Each row was made from one path, in order. Every step used is in the known rows, and no mark comes twice. Write each row's path.
Known rows:
sazuten, savo, zigeka, pasel: [-6 -92 -144 -107 7 55 -82 -122 147 -269 134 -146 3 29 -19 -36 66 38 119 -111 5 62 60 48 68 -7 -58 106 140 -95 70 160 137 82 -87 -95 156]
gemil, sotip, simale, zigeka, pasel, fakud, tadopo, visenom: [-17 -157 219 266 -228 -9 -78 -86 -186 272 184 41 -121 190 -4 -203 -18 -259 -223 -40 12 -61 -53 56 -65 -37 44 -11 -175 -54 133 38 -115 5 -91 9 374]
pasel, fakud, tadopo, visenom, savo, sotip, vaguz: [-113 17 -50 269 -108 -205 60 20 28 -174 -129 473 391 306 95 44 349 -4 144 196 -34 -245 40 41 -436 53 4 68 -333 -101 -118 201 -143 69 154 -57 -111]
visenom, tadopo: [56 71 -143 108 -154 -92 56 121 57 -14 -32 50 75 50 -87 178 3 -29 85 47 -37 -135 -223 -28 123 134 -30 14 -15 184 -114 210 52 -194 -28 -37 -72]
simale, zigeka: [-15 46 -2 -94 -203 32 67 76 -57 118 113 -320 -6 -25 -13 18 -57 160 35 -11 -48 -55 -135 -10 181 43 17 219 23 6 50 125 68 -246 -330 -122 -34]
savo, sazuten, pasel, fakud, tadopo, visenom: [-79 114 306 363 -164 -87 26 117 57 65 44 592 -19 98 -37 -42 95 -496 -208 -87 -77 -37 95 -76 -100 -43 -265 -278 -248 210 31 -62 -152 -61 228 83 -94]
savo, zigeka: [13 99 36 -107 -38 -3 163 2 121 18 30 -173 73 45 -10 60 -91 132 60 -61 -33 -39 -69 77 167 117 67 167 50 -61 -37 32 83 -20 -164 -81 -123]
zigeka, pasel, sotip, savo, sazuten: [105 -260 -77 -213 182 -12 -31 -58 -96 -32 23 -190 161 -139 7 -92 153 -312 283 34 -24 25 156 49 -147 36 -6 -164 -125 16 -111 -180 -107 222 94 -8 -91]
tozun, sotip, savo, zigeka, simale: [148 -238 63 -70 231 -180 5 -153 116 -3 87 -453 -112 146 189 -30 -42 180 304 132 89 25 9 214 90 122 113 64 -3 -196 -85 -70 -23 215 -145 70 -129]
tadopo, visenom, savo, sazuten, pasel: [-91 -183 49 159 116 5 72 114 181 -270 -16 226 -94 -84 -64 -23 192 -149 -69 -8 110 34 184 -246 -71 -146 -23 -262 -143 270 34 33 -58 -128 160 148 52]
gemil, sotip: [44 72 -165 -5 71 -68 87 -111 -133 174 20 -265 28 -38 -26 164 -162 24 263 -26 -132 -56 -357 116 124 129 53 155 75 44 -149 71 -36 -13 -222 -177 -88]
simale, zigeka, pasel: [6 -16 -137 -106 -190 140 66 48 -115 58 173 -400 -51 -19 -99 -80 -28 47 33 -104 -120 11 -43 -76 144 -7 8 166 57 -61 111 156 151 -173 -302 -127 162]
fakud, tadopo, visenom, savo, sotip: [-98 -89 -52 209 80 -88 -156 -98 18 -106 -145 247 150 151 82 31 293 -32 156 161 71 -171 -97 41 -52 29 61 -15 -294 268 -39 288 -3 -114 128 -68 73]
savo, sotip: [-83 51 -149 -52 153 43 15 -22 -133 149 31 -190 176 25 48 163 -69 63 304 6 -82 -79 -226 96 95 201 184 180 98 12 -122 105 48 -70 -191 -168 -76]
visenom, savo: [89 -102 -230 -121 -4 -81 26 71 127 -277 -92 -5 34 -2 -83 198 14 209 128 25 16 -58 -91 14 -14 47 6 48 29 141 -67 113 28 -60 -83 -62 -115]
fakud, tadopo, visenom, savo, sazuten: [51 -175 38 134 120 -219 -15 134 248 -155 -67 498 58 80 -42 20 309 -215 -28 35 125 -134 53 -19 -73 -10 -60 -251 -394 259 -59 130 -119 -157 273 76 -44]
gupe, pasel, zigeka: [-73 235 -25 -130 -127 119 21 1 -140 133 -114 -4 66 -104 -55 80 -252 219 -312 54 -120 87 -220 -118 130 188 26 129 446 -161 153 -9 291 -245 -171 20 -169]
mapo, pasel: [-17 247 -224 -44 -129 76 118 33 -84 122 -128 -60 21 -97 -79 143 -74 11 -40 -75 -150 132 -170 -154 95 53 -139 88 237 82 -24 -53 156 -134 -111 12 -153]
tadopo, visenom: [29 -31 -88 132 -200 -31 60 63 67 -47 86 60 140 -15 -3 124 94 -5 188 -27 -49 -169 -203 -61 -39 47 -43 59 -2 166 -20 126 70 -121 -50 1 -49]
mapo, pasel, sotip: [-98 249 -177 -14 -222 153 -76 -109 -226 105 -218 -109 124 -263 22 42 -107 -44 34 -50 -101 98 -175 -152 44 76 -151 147 225 19 -92 -190 83 84 9 23 -222]
simale, zigeka, pasel, mapo: [82 151 -260 23 -306 201 188 127 -212 -55 -7 -215 -85 -142 -179 25 -136 51 -69 -189 -80 209 -6 -60 239 0 -107 45 208 -107 95 31 261 -1 -238 -132 204]
sotip, simale: [121 -55 -104 -209 48 -34 44 134 85 79 127 -114 -16 -9 -35 192 -198 22 73 -142 -39 -38 -254 129 56 175 221 12 212 -34 -53 -96 25 -51 -178 88 -1]
gupe, pasel, sotip: [-129 226 -107 -52 -228 123 -112 -136 -282 18 -236 -28 159 -274 1 32 -251 15 47 -5 -66 33 -242 -119 27 110 -93 107 336 -106 -82 -131 119 156 43 -30 -156]
mapo, pasel, sotip, veveso: [-108 466 -307 11 -182 -32 29 -117 -228 224 -59 -234 134 -253 155 -95 -84 -8 200 99 -85 62 -255 -142 -136 147 22 175 311 -99 -133 -270 174 194 -40 31 -333]
pasel, fakud: [110 70 -94 26 -282 -55 116 92 -15 -13 13 152 141 81 -49 248 -140 -21 33 -71 -97 -113 -150 56 -99 129 -119 104 90 32 -77 -32 -12 37 -133 -97 -275]
tadopo, visenom, savo, sazuten: [28 -302 -40 74 97 -126 98 154 251 -271 -55 307 113 -9 -34 64 248 -86 18 33 140 -122 81 -128 -113 -41 43 -158 -220 160 -61 61 -117 -131 150 138 -48]
gupe, pasel: [-66 220 -173 -102 -120 47 67 29 -165 26 -101 26 59 -123 -90 140 -212 59 -31 -71 -139 83 -243 -120 71 88 -83 63 293 -32 -29 4 191 -27 -91 -17 -80]
sazuten, pasel: [-42 204 -51 -32 -91 66 62 15 -51 24 108 -169 -135 -99 -95 108 -156 -29 87 -114 -163 61 -146 -76 115 25 -76 -3 183 141 30 31 121 -93 -161 -85 -60]
mapo, pasel, zigeka, gemil, sotip: [3 376 -63 -129 177 190 37 -88 -215 413 -18 -334 -74 -141 -9 15 -227 405 -210 68 -141 204 -91 -84 176 -113 -26 306 353 -146 45 -62 93 -160 -135 -119 -29]
tadopo, visenom, savo, sazuten, pasel, zigeka, lokuv: [-117 -210 170 78 69 176 49 173 238 -130 13 73 -282 53 58 -74 267 272 -268 22 142 -32 315 -118 135 -81 155 -233 -47 -72 263 159 41 -378 70 233 -28]
tadopo, visenom, savo, zigeka, lokuv: [1 -227 -3 57 -109 38 114 58 317 -316 -66 -33 -130 193 108 10 286 482 72 -6 185 -186 204 26 117 -103 124 10 -179 -99 90 248 69 -88 35 82 15]
tadopo, visenom, savo, sazuten, pasel, zigeka, komub: [-98 -127 226 51 133 120 42 195 199 -125 -17 31 -327 -79 -39 -129 170 266 -334 80 93 50 279 -158 178 -108 182 -223 -71 42 331 113 70 -339 30 315 -27]
mapo, pasel, fakud, tadopo: [20 378 -31 105 -334 -54 17 27 -127 154 -192 385 50 100 -57 122 -82 -190 -256 -50 -153 91 -101 -55 -45 82 -371 5 14 105 -5 -88 40 -40 59 -17 -234]
zigeka, simale: [99 -35 -206 -146 -4 -81 36 122 120 -18 -22 -167 -136 49 40 141 -303 76 208 -171 -52 48 -121 35 27 103 127 29 242 -107 -53 28 -39 -62 -89 126 -22]
fakud, tadopo, visenom: [55 133 -12 179 -201 -139 -57 21 67 41 27 240 99 83 6 72 119 -173 157 -1 -83 -193 -239 29 5 80 -153 -32 -210 250 -26 172 57 -160 93 -36 -46]
sazuten, savo, zigeka: [-24 -32 -32 -111 -19 -29 -87 -96 208 -199 89 -47 41 0 57 71 13 129 110 2 73 -18 -31 136 132 58 -101 160 81 -37 30 131 70 27 -127 -73 -49]

Write each row's path:
[-25 38 181 119 35 -124 8 102 92 -167 -108 520 -128 103 -102 28 30 -290 -250 -39 14 71 217 -8 -104 -49 -225 -294 -214 164 -8 -51 -169 -3 211 8 -124] : visenom, savo, sazuten, pasel, fakud, tadopo
[-131 -167 268 134 120 -9 -250 -18 102 -105 -78 348 -86 -108 55 -197 114 -355 -170 -21 200 17 154 -45 -140 -65 98 -414 -199 144 0 -205 -166 89 385 246 149] : fakud, tadopo, visenom, savo, sazuten, pasel, sotip, simale
[45 263 12 -248 349 205 9 -2 -154 477 91 -338 -171 -126 -5 12 -339 391 -302 0 -59 239 -82 2 147 -66 197 213 483 -258 82 -229 53 -112 -140 44 96] : mapo, pasel, zigeka, gemil, sotip, simale
[215 -87 -43 -268 683 -137 129 13 -48 209 196 -297 -26 -36 -10 39 4 26 306 129 -55 44 124 163 3 -166 5 5 -192 13 -203 -81 -278 143 5 -148 -23] : zigeka, gemil, sotip, savo, sazuten
[178 93 -124 -234 411 27 12 49 -70 254 216 -359 -136 -43 -33 136 -286 247 203 -81 -60 31 -173 199 66 -89 244 148 231 -142 -162 -110 -147 148 -100 -117 207] : zigeka, gemil, sotip, simale
[115 -153 -162 -213 -59 20 -132 -186 -173 -73 13 -342 137 -101 6 -43 91 -97 347 79 -96 -44 9 56 -144 29 -70 -14 2 65 -68 -58 34 247 -1 -89 -93] : zigeka, pasel, sotip, savo
[66 53 211 214 59 -143 -24 -147 84 -89 -82 301 3 251 46 -65 74 211 -114 140 121 -134 214 117 -124 -293 -188 122 -324 13 -74 117 -208 234 279 -155 113] : pasel, fakud, tadopo, visenom, savo, zigeka, gemil, sotip
[-202 37 97 -177 -218 224 -161 -56 -314 182 -68 -265 -10 -263 60 -148 -316 54 -249 -30 80 80 -126 -117 122 56 151 125 352 -294 95 -236 93 54 -138 97 86] : gupe, pasel, sotip, simale, zigeka
[106 68 27 -312 121 116 1 223 -11 199 305 -403 -164 -42 2 -14 -233 360 -44 -105 20 22 63 60 151 -159 177 210 166 -204 39 -33 -17 -83 -210 -59 255] : sotip, simale, zigeka, gemil
[-37 -30 76 295 -152 -140 51 115 123 -147 -324 791 75 103 -43 15 290 -323 -393 34 110 65 227 -201 -206 -94 -322 -260 -300 208 7 -70 -154 -82 369 221 -159] : mapo, pasel, fakud, tadopo, visenom, savo, sazuten
[-11 -99 68 -219 1 24 -51 -236 -10 83 -258 -325 -99 -89 240 -158 -144 56 -11 110 87 260 258 -74 6 -40 -30 8 150 -176 39 -269 10 268 99 263 -133] : mapo, pasel, sotip, savo, zigeka, simale
[-214 6 157 372 -141 5 -197 -137 -83 -108 -115 425 16 191 37 2 185 -177 -104 106 44 -65 114 -90 -172 -58 -134 -123 -218 289 66 168 -36 17 200 -39 60] : sazuten, pasel, fakud, tadopo, visenom, savo, sotip
[106 42 -40 190 228 -35 149 9 -166 52 97 -59 -85 -207 -114 91 41 -195 132 56 7 278 36 62 181 67 -174 -315 6 80 -114 -258 78 263 -47 -58 -129] : tozun, sotip, savo, sazuten, pasel, mapo
[-193 68 97 209 -4 -97 -20 -3 101 -241 -97 358 165 -96 47 -224 338 -237 80 107 -20 -53 193 -118 -311 -105 -79 -208 -335 -55 -111 -67 -176 86 388 80 -73] : fakud, tadopo, visenom, savo, sazuten, pasel, sotip, vaguz
[120 -81 14 -267 526 0 59 -32 133 -45 76 -309 -175 27 4 13 -204 449 12 2 179 46 140 166 69 -203 326 147 96 -211 -96 -59 -136 230 -31 -62 266] : visenom, savo, zigeka, gemil, sotip, simale
[-60 -84 118 -160 -212 124 -157 -24 -143 174 93 -377 2 -156 126 -83 -215 69 -33 -27 111 -75 -151 78 115 104 233 144 162 -188 20 -188 -31 10 -220 29 18] : pasel, sotip, simale, zigeka
[177 -253 -18 -226 298 -161 148 118 116 54 92 -27 89 -2 -7 98 139 -170 209 82 -52 -9 75 103 -35 90 20 -156 -196 134 -98 -66 -101 -27 -63 11 -208] : sotip, savo, sazuten
[-77 -21 225 -127 -44 93 -72 -295 -58 6 24 -367 -10 -132 106 -162 -46 9 119 145 5 46 187 18 51 -41 -100 -2 -4 84 56 -172 93 262 -9 -67 -158] : sazuten, pasel, sotip, savo, zigeka
[215 26 48 -362 298 -42 111 7 133 19 179 -314 -8 65 42 16 17 352 212 121 -26 7 236 143 44 -189 -62 168 -88 -21 -37 -8 15 170 -4 -152 -47] : sotip, savo, zigeka, gemil
[60 -42 116 -35 -296 32 -61 86 -78 186 136 38 -110 202 -71 -103 -119 -176 -272 -140 -39 10 22 109 -23 55 26 -12 -28 -118 169 -38 -17 -46 -141 21 212] : sotip, simale, zigeka, pasel, fakud, tadopo
[58 -90 -154 -169 -57 136 -134 -50 -112 24 51 -277 77 -147 -9 -24 -183 -120 141 -203 -33 -2 -156 63 -89 128 225 -4 291 -137 -70 -203 19 224 -31 60 115] : zigeka, pasel, sotip, simale
[103 55 -97 262 -222 -1 101 -20 143 -354 -226 410 -20 60 -147 -55 189 -26 -128 -75 102 112 186 -15 34 -96 -185 -206 -137 78 77 124 238 189 238 -9 264] : fakud, tadopo, visenom, savo, zigeka, pasel, mapo
[-83 -167 290 128 168 -57 -141 88 293 -82 -104 317 -330 106 62 -210 19 -111 -392 33 136 136 302 -118 -21 -65 114 -339 -67 28 246 35 -47 -336 264 371 92] : fakud, tadopo, visenom, savo, sazuten, pasel, zigeka, simale
[-52 264 204 -100 495 164 63 12 -102 346 195 -298 -196 -137 -29 -93 -203 168 -155 -17 -116 179 97 4 197 -136 113 53 208 -136 31 -92 -80 -139 -74 -122 34] : savo, sazuten, pasel, zigeka, gemil, sotip
[-32 21 133 345 -377 -80 -104 -37 71 -254 -105 526 -102 126 -67 23 125 -143 -172 41 17 -74 111 -119 -211 -135 -342 -186 -202 345 107 102 -1 -26 229 21 -33] : sazuten, pasel, fakud, tadopo, visenom, savo
[-152 -151 241 240 -140 110 -167 -5 -175 265 146 70 34 269 95 -201 88 -264 -207 -35 57 -89 47 48 -88 30 162 8 -149 -82 179 95 -45 -64 -66 17 369] : savo, sotip, simale, zigeka, pasel, fakud, tadopo, visenom
[-43 182 -71 41 -321 10 77 38 -177 -25 -179 286 109 -39 -99 168 -261 5 -175 -73 -124 43 -156 -113 -77 81 -206 38 304 -93 -25 -78 93 84 -33 -13 -205] : gupe, pasel, fakud
[23 -119 33 115 -46 -63 -27 -85 229 -284 -64 203 4 174 -62 -154 312 -8 -34 -5 78 -63 156 -22 -67 -119 -55 -68 -278 125 94 253 130 -5 212 6 243] : fakud, tadopo, visenom, savo, zigeka, pasel
[-22 -224 157 56 -97 17 -237 -172 149 -228 -101 126 29 57 81 -264 157 -107 -100 -26 203 -60 142 48 -146 -65 152 -131 -160 -45 62 -54 15 238 301 161 291] : fakud, tadopo, visenom, savo, zigeka, pasel, sotip, simale
[-49 54 -8 -88 -132 146 -32 -181 -72 -49 -40 -307 156 -104 32 -153 -76 -2 118 -122 -37 -20 -1 7 40 50 51 165 117 -165 -68 -70 91 246 -32 -88 -3] : savo, zigeka, pasel, sotip
[-19 -106 48 -121 76 36 26 -22 -140 334 194 -472 -162 -40 17 -13 -218 65 -2 -9 6 -16 -222 114 213 80 308 175 92 -136 22 -35 -64 -95 -397 -69 178] : gemil, sotip, simale, zigeka
[52 -188 113 260 -90 -249 3 111 229 -222 -155 755 123 165 -23 56 259 -304 -184 41 131 -143 136 -2 -250 -27 -173 -236 -416 215 -65 38 -209 -47 323 89 -133] : pasel, fakud, tadopo, visenom, savo, sazuten
[116 -115 118 -264 525 -27 127 20 -136 308 261 -497 -133 -67 24 -108 57 147 153 188 1 57 240 93 140 -234 25 105 -282 -59 -56 -20 -255 -11 -150 -188 90] : simale, zigeka, gemil, sotip, savo, sazuten
[-92 -217 -157 -157 296 26 -267 -56 10 8 185 -144 64 7 117 155 -48 4 202 -19 85 -11 -184 196 37 200 291 68 235 -70 -30 37 -51 5 -167 -20 144] : sazuten, savo, sotip, simale
[-96 -43 -131 269 -102 -113 57 17 -13 -223 -87 384 355 302 10 -39 436 -92 123 108 -128 -149 124 4 -501 -19 9 26 -275 -130 -67 245 -80 123 186 -75 89] : zigeka, pasel, fakud, tadopo, visenom, savo, sotip, vaguz
